Each row was made from one small tree. The marks that hang from a mark follow it in brackets, in alphabetical order. Every link used is in the known rows. Write each row's tree.
Known rows
rugake{boruk pazi sudap{sibezet{tilo vime}}}: [ 13.9  -7.7   0.0  -5.1   8.2  16.4  31.3 -19.9 -12.7 -24.0  27.5   3.3
  18.7 -11.4 -11.8  11.9 -19.9   8.2  -5.4 -17.9  -1.3  32.5 -15.4]
sibezet{pazi{rugake} vime}: [ -2.9  -5.9  19.6 -19.8  33.9  21.6   5.8  16.9   4.3   8.0   9.5   6.5
  26.3  -3.1 -41.5  27.5  11.7   8.3  14.8 -32.8   3.7  39.3  -4.8]
fogopek{diro{sibezet{tilo vime}}}: [  7.8 -15.3  18.9 -28.8   9.4  18.0  -9.3  -9.1   3.9 -22.3  23.7   4.0
  46.2 -11.4 -19.3  12.7  -8.1   3.3  19.1 -19.5   1.7  52.3  -7.5]
tilo{fogopek{diro} sibezet}: [ -8.0 -16.3 -13.2 -34.9   8.2   2.4   6.4 -14.5  -9.0 -32.0  36.1   2.0
  37.4 -17.4   9.6  14.2   6.5  -0.1  22.7 -30.2   8.3  58.5 -14.1]
fogopek{diro{sibezet{pazi{rugake} vime}}}: [  4.0 -20.0   9.1 -29.0  24.9   8.5 -16.2  -3.5   1.4 -11.0  25.8   8.7
  41.8  -3.7 -24.3  18.6  12.5   7.3  20.3 -16.9   2.6  45.3 -10.9]
pazi{rugake sibezet{tilo vime}}: [ 17.3 -21.7  34.0 -21.8  23.7  28.0  -3.4  40.6   3.6   2.6   9.0  -8.5
  15.2 -13.2 -29.2   8.7  -0.4 -10.7  41.9 -26.4 -13.8  39.3   4.6]
boruk{rugake{pazi{sibezet} sudap}}: [  0.3  -0.4   1.8 -27.4  -0.1   4.5  16.4   1.7  12.0   5.9  34.0   0.4
  12.8  -1.5 -12.3   6.4  16.7 -28.3  20.8  -6.6   4.0  31.9 -22.9]
fogopek{diro{sibezet{pazi{rugake} tilo vime}}}: [ 12.9 -13.9  16.1 -27.0  23.4  14.6 -16.3   1.1   1.6 -14.5  17.9  11.1
  42.0  -5.1 -29.2  12.5   3.6   7.8  17.7 -16.5   1.4  43.1  -7.6]
tilo{fogopek{diro} sibezet{pazi{rugake} vime}}: [  0.8  -7.2 -10.5 -26.1  26.2   7.4  -2.2   7.2 -17.0 -28.4  26.8  10.9
  30.2 -10.3 -17.4  24.4   8.5  15.2  10.0 -32.0   4.1  52.8 -12.2]
tilo{fogopek{diro} sibezet{pazi vime}}: [ -8.5  -0.5  -8.1 -25.7  14.0   8.3   2.7   2.3 -17.7 -36.8  27.7  12.2
  34.2 -10.7 -15.9  27.2   1.3  19.4   5.7 -29.6  12.4  54.7 -18.8]
boruk{rugake{pazi{sibezet{vime}}}}: [-22.5   4.9  11.7 -36.5   6.9  17.9  15.7  24.2   6.1   3.0  25.6  -5.9
  20.2  -0.8 -17.8  17.7   4.3 -13.4  22.9 -13.3  -2.0  43.2 -16.3]
diro{fogopek}: [-30.7 -12.0  12.5 -39.2  12.9   9.6  18.4 -11.6  15.3   5.6   8.7   2.4
  22.3 -28.2 -12.3  21.1   9.8 -15.8  25.2 -23.8   3.6  41.1  -5.7]
tilo{fogopek{diro{sibezet{pazi}}}}: [-17.4  -8.4   0.7 -33.6  15.1  -0.4  -5.0 -23.9  -2.6 -21.0  35.7  13.1
  37.0 -20.4  -8.5  19.8   7.5   8.6  21.6 -19.9  20.0  45.3 -15.4]
sudap{rugake{pazi} sibezet{tilo{fogopek} vime}}: [ -6.9 -13.0  -2.5 -29.4  20.2  43.5  38.3  26.0   6.5 -11.6  29.4  -8.0
  49.4 -39.9 -12.7  21.6 -24.3   7.6  -6.8 -35.1 -15.0  50.4 -10.4]
sudap{sibezet{tilo}}: [  3.3 -18.6   7.5 -27.5   3.6  28.5  22.8  18.8  11.6  -1.3  14.1 -11.9
  39.0 -20.1  11.1   0.2   0.1  -7.5  29.0 -24.1  -2.6  41.3  -6.5]
tilo{sibezet{pazi}}: [-11.0 -16.6  -7.2 -27.3   6.9   9.7  11.7  15.8  -2.0  -2.8  18.7  -2.6
  30.4   5.2  -9.4  10.8  22.3  -3.5  18.7 -20.3   7.7  42.9 -24.9]
fogopek{diro{sibezet{pazi tilo vime}}}: [  5.6  -8.5  18.6 -26.8  13.4  15.1 -12.3  -2.9   0.8 -20.6  18.3  12.7
  45.4  -5.7 -27.6  15.2  -1.9  11.1  14.4 -14.2   7.4  44.2 -13.1]
vime{sibezet{pazi{rugake} tilo{fogopek{diro}}}}: [  3.0  -5.3  -0.5 -35.8  27.5   8.1   3.9  13.8  -0.2  -4.8  12.6  13.9
  25.0 -17.8 -10.7   2.2   8.5   3.8  27.8 -22.7  -3.9  45.2  -7.7]
vime{sibezet{pazi tilo{fogopek{diro}}}}: [ -5.8   1.4   2.5 -35.9  14.8   8.5   9.2   9.6  -1.4 -12.9  13.4  15.4
  29.7 -18.3  -8.9   5.2   1.4   7.9  23.3 -20.3   4.9  47.1 -14.1]
diro{fogopek sibezet{tilo}}: [-24.0 -13.9   8.5 -34.9   3.5  13.3   2.6   1.5  10.2   4.0  10.5  -0.8
  18.4 -27.6 -21.4   8.1   0.7 -14.8  19.7  -8.1  -0.7  39.0 -13.3]
boruk{rugake{pazi sudap}}: [ -1.6   5.6  -2.6 -27.9   4.0   6.4  23.5 -16.0  17.5   8.0  33.3   2.7
  21.0  -2.2 -13.7   9.3  14.8 -26.4   9.0 -14.6   7.0  36.9 -19.9]
pazi{rugake{sudap} sibezet{tilo}}: [ 39.2 -29.3  22.1 -15.1  16.3  10.8  -3.0  14.1  11.6   8.3  17.7  -2.4
   8.7 -13.1 -18.9  -6.7  16.2 -29.3  43.7 -17.8  -6.8  25.6  -3.2]
rugake{pazi}: [-32.9  -2.1   7.0 -39.4  18.8   6.0  18.8 -12.5  16.7  -1.2  25.8   1.6
  36.1  -9.3  -6.7  16.8   0.3  -1.9  17.8 -22.0   7.3  46.1 -18.0]
boruk{rugake{sudap{sibezet{vime}}}}: [ 18.9  -7.3  -2.4 -16.3  -5.2  23.6  26.5   6.9   9.7   7.1  30.3  -8.1
  21.6  -9.1  -8.8   8.8  14.9 -25.3  13.4 -21.1  -0.7  39.9 -12.1]
vime{sibezet{tilo}}: [ -3.7 -12.2   7.1 -35.3   6.6  19.3  18.4  16.4  10.0   3.3  13.0  -4.4
  27.3 -16.0  -3.9  -2.9  -1.3 -10.9  30.9 -24.2  -8.4  54.2  -9.1]
boruk{rugake{pazi}}: [-25.2   5.9   3.2 -40.9  10.1  13.7  23.4   0.4  14.6   8.9  27.2  -3.3
  28.8  -1.3  -8.9  14.9  11.0 -17.1  17.5 -18.1   3.0  43.9 -15.0]
diro{sibezet{pazi{rugake{sudap}} tilo vime}}: [ 17.3  -9.2  10.7  -9.4  16.1  19.5  -7.8  13.9   3.5   4.8  18.4   5.5
  18.9  -4.5 -47.7   8.7   4.4  -0.2   5.9 -14.5   2.7  34.4 -16.1]

Which tree is each row?
[ 11.7  -7.2  20.2  -5.9   7.7  10.0  16.0 -15.8 -16.2 -25.9  26.1   7.6
   6.0  -5.8 -30.2  14.1 -19.0   3.2   8.5 -12.4   2.6  27.6 -17.2] : rugake{boruk pazi{sibezet{tilo vime}} sudap}
[  4.5 -54.5  -3.0 -24.1  15.1  37.9  41.5   3.9  -5.9   0.9  32.1 -20.4
  47.3 -24.9   4.8  18.0   6.4  -7.1  17.0 -33.0 -16.4  39.3  -3.0] : sudap{rugake{boruk} sibezet}
[-23.5   0.3   8.2 -40.6   6.4  11.6  15.8  18.2   9.2   7.3  26.8  -5.8
  21.4  -0.4  -7.5  11.7  12.5 -19.5  29.4 -10.2   0.4  38.9 -17.7] : boruk{rugake{pazi{sibezet}}}
[ 12.6 -13.6  -4.8 -10.6   7.4   8.8  31.3 -27.9  -8.4 -19.1  29.0   3.0
  20.3 -10.7   0.1   4.1  -9.8   0.3   3.5 -13.3   1.5  27.6 -17.6] : rugake{boruk pazi sudap{sibezet{tilo}}}
[ 11.6  10.5  24.9 -20.2  35.7  21.8  -2.0   5.7  -3.6 -19.5   6.5  22.1
  31.0 -17.7 -42.4  24.1  -8.4  20.5   8.6 -34.7   7.8  39.6   2.8] : sibezet{pazi{rugake} tilo{fogopek{diro}} vime}
[-14.8  -5.0  11.4 -26.0  21.9  18.5  -6.3  23.0   2.6   7.6   1.7   8.1
  10.8 -20.2 -48.6  18.4   2.6   1.1   6.8 -10.1  -4.7  34.4 -11.6] : diro{fogopek sibezet{pazi{rugake} tilo vime}}
[  2.0  12.1  24.1 -16.1  32.2  26.9   6.0  16.1  -1.8  -6.9   4.9  15.0
  21.3 -18.0 -47.3  23.8  -8.1  16.6   7.0 -36.8   8.6  37.9   0.3] : sibezet{pazi{rugake} tilo{fogopek} vime}
[  0.1  18.6  28.5 -19.4  19.4  23.5   4.2   0.2  -5.1 -29.6   7.4  23.9
  36.9 -18.6 -40.7  27.6 -17.0  25.7   3.1 -31.8  18.3  41.6  -5.7] : sibezet{pazi tilo{fogopek{diro}} vime}
[-20.8   2.4  24.8 -31.9  13.4  17.5   8.8  22.3   6.8 -12.3  16.6   0.2
  25.1 -10.5 -22.2  15.4 -16.7   3.6  22.0 -16.0  -0.8  42.7 -17.3] : rugake{pazi{sibezet{tilo vime}}}
[ 27.0 -35.1   7.9 -10.1  25.7   7.9  14.5 -34.4  -2.0   5.8  27.9  -0.8
  13.8  -7.5 -16.6   9.8  18.5 -18.2  25.5 -31.6  -1.7  31.0   3.1] : pazi{rugake{boruk sudap}}
[-33.4 -13.0   5.6 -31.9   6.1  15.7   2.7   4.9   4.6   1.6  18.0  -3.6
  15.8 -26.0 -30.9  25.0  -1.8  -6.3  11.7 -13.7  -2.0  49.2 -14.2] : diro{fogopek sibezet{vime}}
[  5.9 -21.2  14.3 -34.0   8.6  10.5  -9.3 -16.4   8.2 -16.8  25.5   3.8
  47.6 -10.7  -7.2   4.9   2.4  -5.1  27.8 -14.8   4.5  46.8  -9.2] : fogopek{diro{sibezet{tilo}}}
[-24.5   2.1  14.4 -25.8   8.9  19.5  -1.5  18.4   1.4  -0.7   2.0   9.5
  15.3 -20.1 -47.0  20.7  -4.9   5.2   3.2  -7.4   3.2  35.6 -17.8] : diro{fogopek sibezet{pazi tilo vime}}
[ 16.4  -6.6  -6.6 -18.8  -3.0  14.9  23.9   5.0  10.7  12.6  27.8  -1.8
  21.3  -3.0  -5.9   4.7  28.3 -25.4  16.2 -13.9   6.6  29.1 -18.0] : boruk{rugake{sudap{sibezet{pazi}}}}
[-14.5  -8.8   4.7 -30.7  12.2   8.3  -2.4 -22.2  -2.8 -26.2  38.8   6.5
  36.5 -25.7 -11.7  24.6  -5.2   8.3  19.1 -27.4  13.5  55.8  -9.0] : tilo{fogopek{diro{sibezet{vime}}}}
[-18.0  -7.2  27.2 -22.4  15.6  18.7  15.5   4.6 -19.5 -24.4  17.1   0.0
  16.7  -4.7 -24.2  21.3 -23.4  14.2  19.2 -17.0  -1.9  36.5 -10.2] : rugake{boruk pazi{sibezet{tilo vime}}}
[  2.7 -10.9  38.5 -22.0   4.2  29.6   4.6  33.1   1.8 -10.1  10.0  -6.2
  21.9 -13.7 -26.9  12.8 -11.3  -4.4  35.4 -22.8  -1.4  41.6  -6.1] : pazi{sibezet{tilo vime}}
[ 11.3   3.3  30.6 -16.8  31.0  31.1   5.0  24.0   5.1   2.6  -2.4  10.2
  26.8  -5.9 -49.1  18.6  -1.8   9.5  10.5 -32.4   0.4  35.2  -0.2] : sibezet{pazi{rugake} tilo vime}
[ 15.8 -23.5  23.5 -31.8  26.1  11.0  -9.6  16.2   1.8  -8.3  17.9   0.7
  20.5 -22.0  -9.0   3.2   7.2 -11.8  50.7 -23.5  -5.3  35.8   4.3] : pazi{rugake sibezet{tilo{fogopek{diro}}}}
[ 15.5 -21.3   8.8 -11.3  28.9   4.5  10.2 -20.2  -3.9   7.6  18.2  11.0
  16.7   1.2 -28.1  14.6  26.3  -3.9  19.1 -23.7  10.0  21.2  -7.9] : sibezet{pazi{rugake{boruk sudap}}}
[-13.3 -28.9  13.2 -30.0  22.2  25.8  28.8  -4.7  -9.4 -12.3  31.9  -3.3
  34.1 -25.0 -20.7  22.6 -11.9   0.1  13.0 -26.9  -7.0  35.2  -9.2] : sudap{rugake{boruk pazi{sibezet{tilo{fogopek}}}}}
[ 14.6 -31.8  11.4 -12.3  19.0  51.6  37.0  27.0 -13.9  -7.4  14.2  -6.9
  45.5 -20.1 -26.5  23.3  -9.6  13.6  -2.4 -32.0 -13.5  32.2  -4.1] : sudap{rugake{boruk} sibezet{pazi tilo vime}}
[  2.0 -22.5   2.3 -16.7  25.0  26.4  18.2  25.7 -10.9   0.0  14.8  -6.1
  26.9  -8.1 -10.8  20.7   8.6  13.0  18.9 -26.6  -6.0  35.5  -5.2] : sudap{sibezet{pazi{rugake{boruk}} vime}}
[-27.0 -13.1  20.1 -24.4  16.9  12.8  15.9  -0.2 -19.9 -20.9  24.5  -2.2
  16.5  -3.2 -19.4  26.9 -15.3  13.1  21.7 -17.3  -0.3  38.7 -13.4] : rugake{boruk pazi{sibezet{vime}}}
[ 12.4 -22.5  31.1 -14.8  25.9  25.8   2.6  20.1 -22.9 -13.9  15.4  -4.7
   3.8 -18.3 -29.8  17.9 -11.2   3.4  36.7 -30.9  -9.0  35.8  10.3] : pazi{rugake{boruk} sibezet{tilo{fogopek} vime}}
[-29.5  -3.3  17.4 -34.1  15.5  11.4   9.2  17.8   5.8  -9.2  24.1  -2.5
  25.1  -8.8 -16.8  20.9  -7.7   2.9  24.4 -16.7   1.0  45.4 -20.4] : rugake{pazi{sibezet{vime}}}
[  1.1 -21.2  -2.5 -16.0  21.6  19.2  10.1  20.8 -19.2  -7.0  16.2  -4.1
  20.2   7.9 -26.3  20.9  12.9   7.6  11.0 -29.1  -4.9  44.6 -12.6] : tilo{sibezet{pazi{rugake{boruk}} vime}}
[ -5.0 -20.3   6.4 -34.4  14.1   1.3 -11.7 -15.2   4.4 -12.1  27.7   9.7
  46.4  -3.4 -11.0  13.0  17.0   2.8  25.2 -10.6  12.0  41.2 -17.9] : fogopek{diro{sibezet{pazi}}}
[ -3.4 -11.8   2.7 -27.6   4.7  25.1  23.8  13.2   5.4  -9.1  19.6  -7.6
  34.7 -30.3  12.0   4.8  -4.9  -1.2  26.4 -27.5   2.8  43.1  -5.5] : sudap{sibezet{tilo{fogopek}}}
[ 19.7  -1.5  -4.4 -18.6  -6.4  19.7  26.5  -0.6   9.2   2.9  30.5  -3.4
  19.3 -17.7  -1.8   2.0  12.4 -26.7  15.7 -20.0   5.2  35.5 -10.9] : boruk{rugake{sudap{sibezet{tilo{fogopek}}}}}
[  9.5   0.6  17.4 -28.4  34.6  10.1  -2.3  -6.0   2.8 -10.9   9.2  21.9
  33.5 -17.1 -23.4  12.0   8.0   8.4  21.6 -28.1  11.8  30.7  -0.1] : sibezet{pazi{rugake} tilo{fogopek{diro}}}
